Each row was made from one path, in order. Every step used is in the known rows, and no mark comes twice. Write each row's path.
Known rows
k-g-m: [-27   7 -12  -8  -1  18   4 -16  -7 -17  12  10  -4  32  -6  -6 -20  -5
 -12  13  17   8 -12  -6 -35  10   9 -15   6  -6   7   5 -29  22 -18   3
  -3   6   5   4   4 -13  22  -9   9  11  38   7]
a-m-v-w-t: [ 10   8 -22  16  -4  -8   4 -21  -8 -22  11   3  -8  20  -5 -11  -6 -15
 -14  -2  28  25   0 -30  45  25  23   1   6 -25  -6   9   0  21 -17  -9
  14  -9   8 -13  20  17  10  10  -6 -15  -4   1]
g-r: [-15   9  20 -11 -14  21   9 -11  -2   3   7  13 -14  -3 -12 -19  -3   1
   6  -2 -11 -15   4  -7  -4   3  14  -7 -18   1  12   6  -3  19   7  17
  -5  10   7 -15  -4  15  22 -32   7 -26  -7  12]
d-h-r-v-w: [  1   6  24 -18   8   2   2   5   1 -18  26  -1 -13  -1 -22   3 -18   2
  12  11  16  22   8 -36   0  28  -3   1 -32 -26 -18  16 -11  48  -7  11
  10  -6  -8 -14 -12  21   3 -36 -11  11   0  13]
q-a-m-g-k: [ -6 -10 -28   3   3   2   6 -23  -8 -16  -3 -13   6  28  31 -16 -16 -12
 -25  -3  30   8 -11 -21   6  -6   6 -23 -18 -18 -25  -6   4  -8 -20 -12
  19 -12 -16 -12   6   9  -6 -22   0 -22  40  25]
a-m: [  0  -1  -8   5   4   9   1 -15   2  -7  12   1  -1   9   2  -2   3 -21
 -18 -11  24  13  -1 -10   8  16  21  -4   2  -4 -13   1  15   9 -21  -8
   9 -11 -10  -4  11   1  17   2  -4   5  11   5]
t-j: [ -3 -15 -18  -7 -16  16  -8   8   7 -20  -3  -8  -6   5 -15   7  -9 -18
   4  10   1  -6 -10   7  -2 -34   2 -11 -21  14  -9  -8  -8  13 -11  13
   9  22 -20   9 -22 -12  22  -7  -5 -10   0   5]
m-v-w: [ 16  19 -18  12  -8 -27   6 -11 -14  -9  -1   5  -7   8  -4  -6  -9   4
   7   3   2  11   8 -23  49  13   4   3  -1 -28   8  12 -30   6   6   0
   3  -5  23 -19  12   9 -12   9   3 -24 -15  -5]
q-a-m-g: [ -5 -14 -17   5   6  -2   1 -19  -7 -12  -3 -17   8  28  26 -16 -15 -10
 -21  -7  20   9  -7 -18   3  -5   7 -25 -13 -22 -26  -6   5  -9 -14 -18
  15  -9 -15  -8   3   9  -6 -21  -5 -15  37  21]
q-a-m-v: [  6  -9 -21   8   3  -5   5 -20  -2 -13 -12 -19  11  23  33 -18 -18  -2
 -17  -8  15   6  -5 -25  25  -8   5 -16 -20 -28 -25  -7   1  -3 -15 -18
  21 -17 -16 -18   9  10  -3 -15   4 -16  11  22]
j-t-w-v: [  9  -7 -26  25 -14   6  -8  -3  -8 -37  -3  10 -17   9  -9   3  -3   5
   0  30  13 -22 -18   7  40  15  11  22  10  14 -13  11  11  20  12   4
  22  14 -17 -10  14  25  -7  -5   2  12   0  -6]
m-g: [ -9  -2 -10  16  -3 -19  -1   2 -19  -6   8   0  -3  16 -15  -8  -3  -8
   0  -1  19   0  14  -5  -9  -2   3 -11   5  -5  -3   5  -7 -13  13   7
   0  11  11   6  -3   7 -17 -16 -13 -19  51  -4]
a-m-g: [ -7  -2 -16  16   1  -4   2 -13 -11 -11  16   0  -2  20  -8  -7   2 -25
 -18 -12  38  11  10 -13   1  15  22 -12   5 -10 -13   7  10   1 -11  -3
   8  -3  -4   1   9   6   5  -9 -12  -9  48   2]
l-r-v: [-12   1  12  -3 -19  -8   1   0  11 -18  18  16 -14  13 -10 -11  -6  20
  16  -7   3 -22  15 -15  14  -3   6  11  -4   4 -15   6  10  20  14   9
  16   0  -2 -16   5  20   0 -34 -14   6  -2  17]
l-r-h: [ -8   0  12   3 -14  -6  11 -11  11 -14  24  -1 -21  13 -14  -1  -4  31
   8   0  -7 -15  19  -2 -13  16   2   2  -9   6 -15   1  23  12  -5   8
  21  -8  -4  -7  -8  23 -12 -46 -20   8 -14  18]
v-m: [ -9   9  -9 -13  -3  11   1  -5   6  -3  -4  14  -1  14  -3  10 -17 -20
   8  -9  21  22 -10   1   2  17  -3 -14   5   3  -2   4 -15  24   1   1
  -1  -1  12  -1   8   3  37  17  -2  -2 -15   5]
g-r-v-m: [-22  16  13 -28 -28  26   2 -10   7  -5  13  21 -13  10 -18 -12 -16  -9
  21 -14   9 -11  -1 -24  17   3  14  -9 -29   0  -3  19 -15  49  18  23
   4  10   9 -24  -1  19  37 -18   7 -27 -13  28]
q-a-m: [  1 -14 -12  -2   9   5   4 -20   4  -8  -7 -17  10  19  33 -11 -13  -8
 -21  -7  10  10 -13 -15   9  -4   6 -20 -16 -18 -26  -7   7  -2 -21 -22
  14 -14 -22 -11   4   5   2 -13   3  -5  11  22]
m-g-k: [-14   5 -33  10 -11  -9   7  -7 -25 -14  11   8  -7  20  -3 -12  -6  -9
  -8   9  39   1   5 -14  -6  -4   1  -8  -3  -1   4   3  -9 -14   2  17
   9   5  11  -3   2   7 -16 -18  -3 -31  58   7]
r-h-d: [  5   8 -12  -8  -8  -1   0 -13  16 -19  19 -21  -3   7 -10  19 -13   3
  13   6  -5  21  -2 -27  -9  25 -12 -16 -34  -3 -12   9  16  17 -19  19
  13 -15 -14   7  -6  20 -11 -19 -23  17   3  30]
g-m-v: [ -3  15 -15   7 -13 -10   5  -5 -16  -9   5  14   7  24  -9  -8 -22   4
  -7   1  30   5  -3 -16  -2  12   5   0 -16  -8   1   9 -26  29 -11   7
  11  -6   6 -23  -3   8  30   8  13 -18   4  15]
l-r-g-m-a: [-17  -1  16  -3  -8  -3   9 -12  -8 -21  16  15 -14  25  -9 -12 -10  25
   8  13   3  -8   2  -4 -24   5   9  -2   4  10 -12   9  -3  17  -6   5
  11   1  -1 -10  -1  19  11 -48 -19   5  26  15]
k-g-r-v-m-a: [-36  11  -6 -22 -13  30   2 -17  -1 -22   6  11 -12  29  -1 -16 -25 -10
  12   4   7  -4  -2 -21  -2  -6  15 -19  -6 -19   1  16 -32  29  10  15
   2  13  13  -6  11   1  15 -34   6  -6  24  19]
d-h-r-v: [ -3   1  24 -14   7   5   0  10   4 -16  21  -5  -8  -1 -19  -1 -17   5
  13   8  17  14  14 -35  -9  19  -5   3 -34 -20 -20  10  -5  47  -5  15
  15  -4 -14 -13 -14  20   5 -43 -10  13   7  16]
g-r-v-w-t: [-14  15  17 -22 -27  19   1 -13  -1 -11  22  19 -22  11 -23 -17 -11   0
  15   2  -2  -7  -8 -32  30   6  18  -3 -23  -6   2  22 -13  46  14  14
   0  15  13 -23  -2  26  21 -16   4 -29 -20  20]
v-w: [  7  14   1 -10   2  -8   3 -14  -7  -4  13  10 -14   1  -8   9  -2  -8
   1   9  -7  25 -16  -5  21  27   4  -3  11 -12   7  13 -20   8  -8 -13
 -15  -1  15  -6   6   1  -2  17  -1  -6 -21  -8]
d-h: [  4  -9  22  -5   9   6   5   6  -8  -7  19 -14  -2 -10 -11   5  -6  10
  -2   6  10  22   4 -16 -11  16  -2   8 -13 -14 -15   9   2  25 -12   9
  12  -3  -9   0 -16   2 -12 -13  -9   2   6   2]
l-r-v-w: [ -8   8  12  -6 -18 -13   2  -6   8 -19  25  21 -22  11 -15  -7  -6  16
  17  -2  -1 -10   6 -17  25  12   5   9   2  -1 -11  13   0  24   9   2
   7   1   6 -20   7  19  -1 -24 -13   3 -12  13]
d-h-r-g: [ -2  -3  31 -13  15   7   7  -1  -4 -15  21  -8 -15   2 -23   0 -12  11
   9  17   9  20  11 -27 -29  22  -1  -5 -27 -13 -15   9  -8  37 -15  13
  10  -1 -13  -3 -14  19   3 -50 -20  14  28   5]
w-v: [ 10  16 -10   3  -1 -18  -2  11   1 -19  -4   1   2  18  -5 -12   1  16
 -10  13   1  -6  -4 -16  38  -3   5  11  11 -14 -17  -4   4  28  13  14
   8  12   6   1  -2   5   0  10   8   7   4  11]
q-a-m-v-w-t: [  7  -8 -22   7   3  -4   3 -24  -4 -20  -9 -14   4  29  26 -19 -22  -2
 -20   2  15  18 -14 -30  37   1   9 -15 -11 -29 -23  -5  -3   6 -19 -24
  20 -11  -8 -16  10  20  -2  -7  -1 -20   0  19]
t-w-v: [ 13  -2 -23  16   1   0  -5  -1  -9 -33  -3 -10 -10  16  -8   2  -6   1
 -13  38   3  -4 -31  -3  30  18   0  27  10  -4 -15   0   3  17   1  14
  -1  16  -3  -9   2   0  -3  16  12  11 -15   6]

Write each row's path
[ -9   1 -31  12  -5   1   7 -20 -13 -17  18   6  -5  23   0 -10  -1 -27
 -23  -5  52  13   4 -20   5  14  22  -9  -1  -6  -8   3  11   1 -19   4
  15  -8  -2  -6  15   7   6 -10  -5 -18  52  10]	a-m-g-k
[-13  14  12 -17 -21  21   9 -21  10  -9  20  -1 -16   3 -20  -5 -12   4
  15   2 -14   0   3 -28 -10  20   7 -19 -42  -1   2  13   7  32  -7  29
   4   1  -4 -12  -9  30  14 -45 -12 -13  -5  33]	g-r-h-d
[-14   1  -6  10  -6   4   6 -19 -12  -9  21   7 -10  19 -14 -17  -1 -27
 -15 -12  32   6  12 -17  -1  16  30 -16  -3  -9  -7  10  10   9  -8   6
   7   1   0  -9   8  14  16 -25  -9 -22  45   8]	a-m-g-r
[-20   5   3   8 -13  -4   6  -7 -21  -3  13   8 -14  15 -24 -21  -5  -6
   4  -3  11 -11  17 -10 -11   0  13 -17  -7  -6   6  10 -10   0  18  19
  -6  17  15  -4  -5  17  -1 -38  -9 -37  46   5]	m-g-r
[  8  -4 -19   3   5  -7   5 -25  -3 -13  -9 -15   6  22  30 -14 -19  -5
 -17  -5  12  16 -11 -26  31   2   7 -18 -15 -31 -23  -1  -7   2 -18 -21
  15 -16 -10 -20  10  10  -3  -9   4 -17   4  20]	q-a-m-v-w
[ 15  14 -19  16 -11 -23   4 -10 -15 -19   0   4 -11  16 -11 -13 -14   7
   5  12   6  15   1 -29  54  13   4   7   6 -27   8   9 -25  15   5  -2
   6   3  27 -12  11  23 -11  11  -3 -28 -21  -6]	m-v-w-t
[-30   7   4 -12  -6  29  10 -23  -2 -12  10   7 -15  17  -9 -18 -12   1
   0  10  -8  -9   4  -9 -20   0  18 -17   2 -11  16   6 -20  13   0  14
  -9  17   9   2   7  -4  12 -37   4  -3  31   5]	k-g-r
[ -6   5   8   1 -15  -9   9 -13  18 -23  24  -2 -18  11 -15   0  -9  22
  14   5 -10   0  14 -16 -11  24  -4  -4 -13   4 -10   1  25  15 -10  16
  15  -9  -8  -4  -1  32  -7 -54 -32  16  -2  24]	l-r-h-d
[-20  12 -22   0  -7   9   5 -21 -15 -29  14  11 -10  41 -13 -13 -27   2
 -10  23  22  14 -13 -21  -6  17  12 -12   9 -20  10   9 -39  30 -16   0
   1   9  18   0  13   4  18  -4   5  -2  28   4]	k-g-m-v-w-t
[  6   3 -33  14  -2  -1  -5  -2 -13 -37  -2  -4 -12  29 -15   3 -15 -10
  -9  35  19   6 -31  -2  30  25   0  17  14  -6 -15   5  -6  24   6  17
   0  19   7  -8   5   5   9  18   6   2  -4   7]	t-w-v-m-g
[-27  11  -2 -17 -11  30  10 -31   5 -22  19  -4 -19  22 -15  -9 -18   0
   6  13 -10   1   2 -22 -25  12  11 -25 -15 -12  10  10 -14  21 -12  23
  -2   9   3   6   4   8   6 -47  -8   7  34  19]	k-g-r-h-d
[  7   2 -34  10   3   3  -8   1 -11 -38 -14  -6  -6  24   3   4 -19 -10
  -5  40  14   9 -37  -1  34  21  -2  21  14 -12 -18   3  -5  25   5  14
   2  12   5 -12   6   2   8  17  11   6 -25  11]	t-w-v-m-a
[-14   9 -19 -12 -19  -2 -11   3   2 -15  13  14  -2  26 -15   7 -20 -19
  19 -17  35   3  -2 -26  25   0   1 -10 -16  -5 -23  24 -18  34  23  13
  13   6   8  -9   4  11  14  12  -4 -10  16  21]	r-v-m-g
[-15   8 -19  -1  -5  -3  -2  -4  -7  -6   1  15  -4  25 -15   4 -19 -24
   7  -7  34  21  -2  -2  -1  15  -1 -21   7  -2  -2  10 -20  13  12   8
   0   7  19   5   5   8  25   6 -12 -16  22   2]	v-m-g
[ -5 -24 -15   6 -20  21 -13   8   4 -32  -2  -6 -13  21 -22  -9 -14  -4
  -5  28   7   5 -21  -9  11 -25   4   0  -3  13  -8 -13   5  27  -8   5
  16  31  -8  20 -16  21  21  -3 -15 -14 -11   1]	w-t-j
[  0   6 -26  10  -8   5  -2  -7 -12 -35   1   1 -16  27 -19  -3 -16 -11
  -6  34  16   1 -29  -6  28  26   5  14   9  -5 -12   7  -7  31   9  22
  -3  22   7 -14   3   9  16   6   8  -7  -6  11]	t-w-v-m-g-r
[-12   7  -8   2 -11   3   3 -22 -12 -15  28  10 -14  22 -20 -13  -2 -29
 -10 -13  35  11   5 -28  16  22  31 -15  -7 -15 -11  19   1  21  -5   6
   4   2   4 -13  10  15  15 -16  -8 -23  38  13]	a-m-g-r-v-w
[ -1   3  24 -10   9   2  10  -1 -10 -19  22  -4 -11  11 -26  -4 -20  12
   7  18  20  22  12 -33 -25  27  -1  -4 -33 -19 -15  14 -18  48 -16  16
  14  -4 -10 -13 -14  23  14 -50 -15   5  29  10]	d-h-r-g-m-v
[-21   3  -6   0 -30   3  -5  -4 -18 -22  22  12 -21  27 -38 -18 -13 -13
  10   6  17  -6   4 -26  14  -8  17 -16 -17  -6  -4  16 -18  24  20  22
   3  31  13  -6 -12  24   6 -30 -13 -43  37  11]	m-g-r-v-w-t-j
[ -3   0  20 -16  10  12  10  -4  -6 -19  22  -6 -17   4 -18  -2 -14   9
   5  23  19  19   7 -30 -26  22  -3  -2 -30 -12 -13   8  -9  38 -21  18
  13  -5 -12  -7 -12  20   2 -52 -14   6  32  11]	d-h-r-g-k
[  1  21 -14   2 -12 -13   8 -11 -19 -10  11  19   0  24 -13  -4 -22  -1
  -6   7  27  16 -12 -18  11  25   5  -3 -12 -14   4  15 -36  35 -15  -1
   3  -8  14 -26   1   7  30  16  13 -19  -8  11]	g-m-v-w
[-14   7   7 -16   7   3  -1  -7  -1 -16  -1  13  -8  28 -11  -8 -19  -5
  11  21  13   5   2 -17 -33  13   0 -20 -23  -6  -4   5 -24  28  -9   4
  -1  -3  -6 -11   0  27  35 -57  -8  12  33  18]	h-r-g-m-a
[-24  12  -8  -8 -14   9   4  -9  -8  -4   5  21 -10  23 -20  -4 -20 -24
  11  -9  28  13   1  -7  -4  16   6 -25   0  -2   2  13 -22  24  16  15
  -1  12  23  -4   4  17  35  -9  -8 -28  17   9]	v-m-g-r
[  4 -14 -19  23 -13  16  -6  -7  -8 -27  -2  10 -18  -1  -6   9  -2  -1
   5  23  12 -17 -16  14  20  17   9  17   6  20  -5  13   8   5   8  -4
  18   8 -19 -11  16  22  -7 -11  -1  10  -2 -11]	j-t-w
[  6  -5 -27  20 -15  11  -6  -4  -6 -37  -5  15 -16  15 -10   7  -8  -1
   2  27  20 -13 -23   6  40  20  10  17  13  14 -14  13   4  26  14   3
  22  12 -12 -11  16  25   5   1   1  12  -7  -4]	j-t-w-v-m
[ -2   7  -1  -6 -12  -1   4 -22 -21 -24  20   7 -12  38 -26  -3 -16  14
   0  20  14  14 -18 -22  -2  13  12  -9  -8   4  -8  23 -30  37 -15   3
   6   6   8  -5  -4  18  16   4  -8 -13  38   4]	r-g-m-v-w-t
[  0   4 -13 -17 -24   5 -15   0   4 -27  19   8 -14  20 -20   5 -14  -8
  13  10  12   9 -22 -32  49  -6   6   2 -15  -6 -18  19 -16  44   6   1
   9  14   2  -5  -3  15   4  22  -4  -9 -18  13]	r-v-w-t-j
[  7   5 -21  18  -3  -7   5 -17  -4 -14   5  -1   1  14   3 -11  -3 -13
 -11 -13  29   9  12 -23  31  13  20   0  -3 -19 -10   5   5  10 -12  -1
  18 -14  -2 -14  18  10   8   0   0 -10  10   6]	a-m-v
[-29  14   3 -21 -13  27   5 -25  -1 -18  19  13 -19  22 -14 -14 -14  -4
   7   7  -2  -5  -2 -21   0   4  20 -15  -3 -17   8  19 -30  28   4  12
  -7  16  13  -5  10  -2   8 -28   6  -5  25  12]	k-g-r-v-w
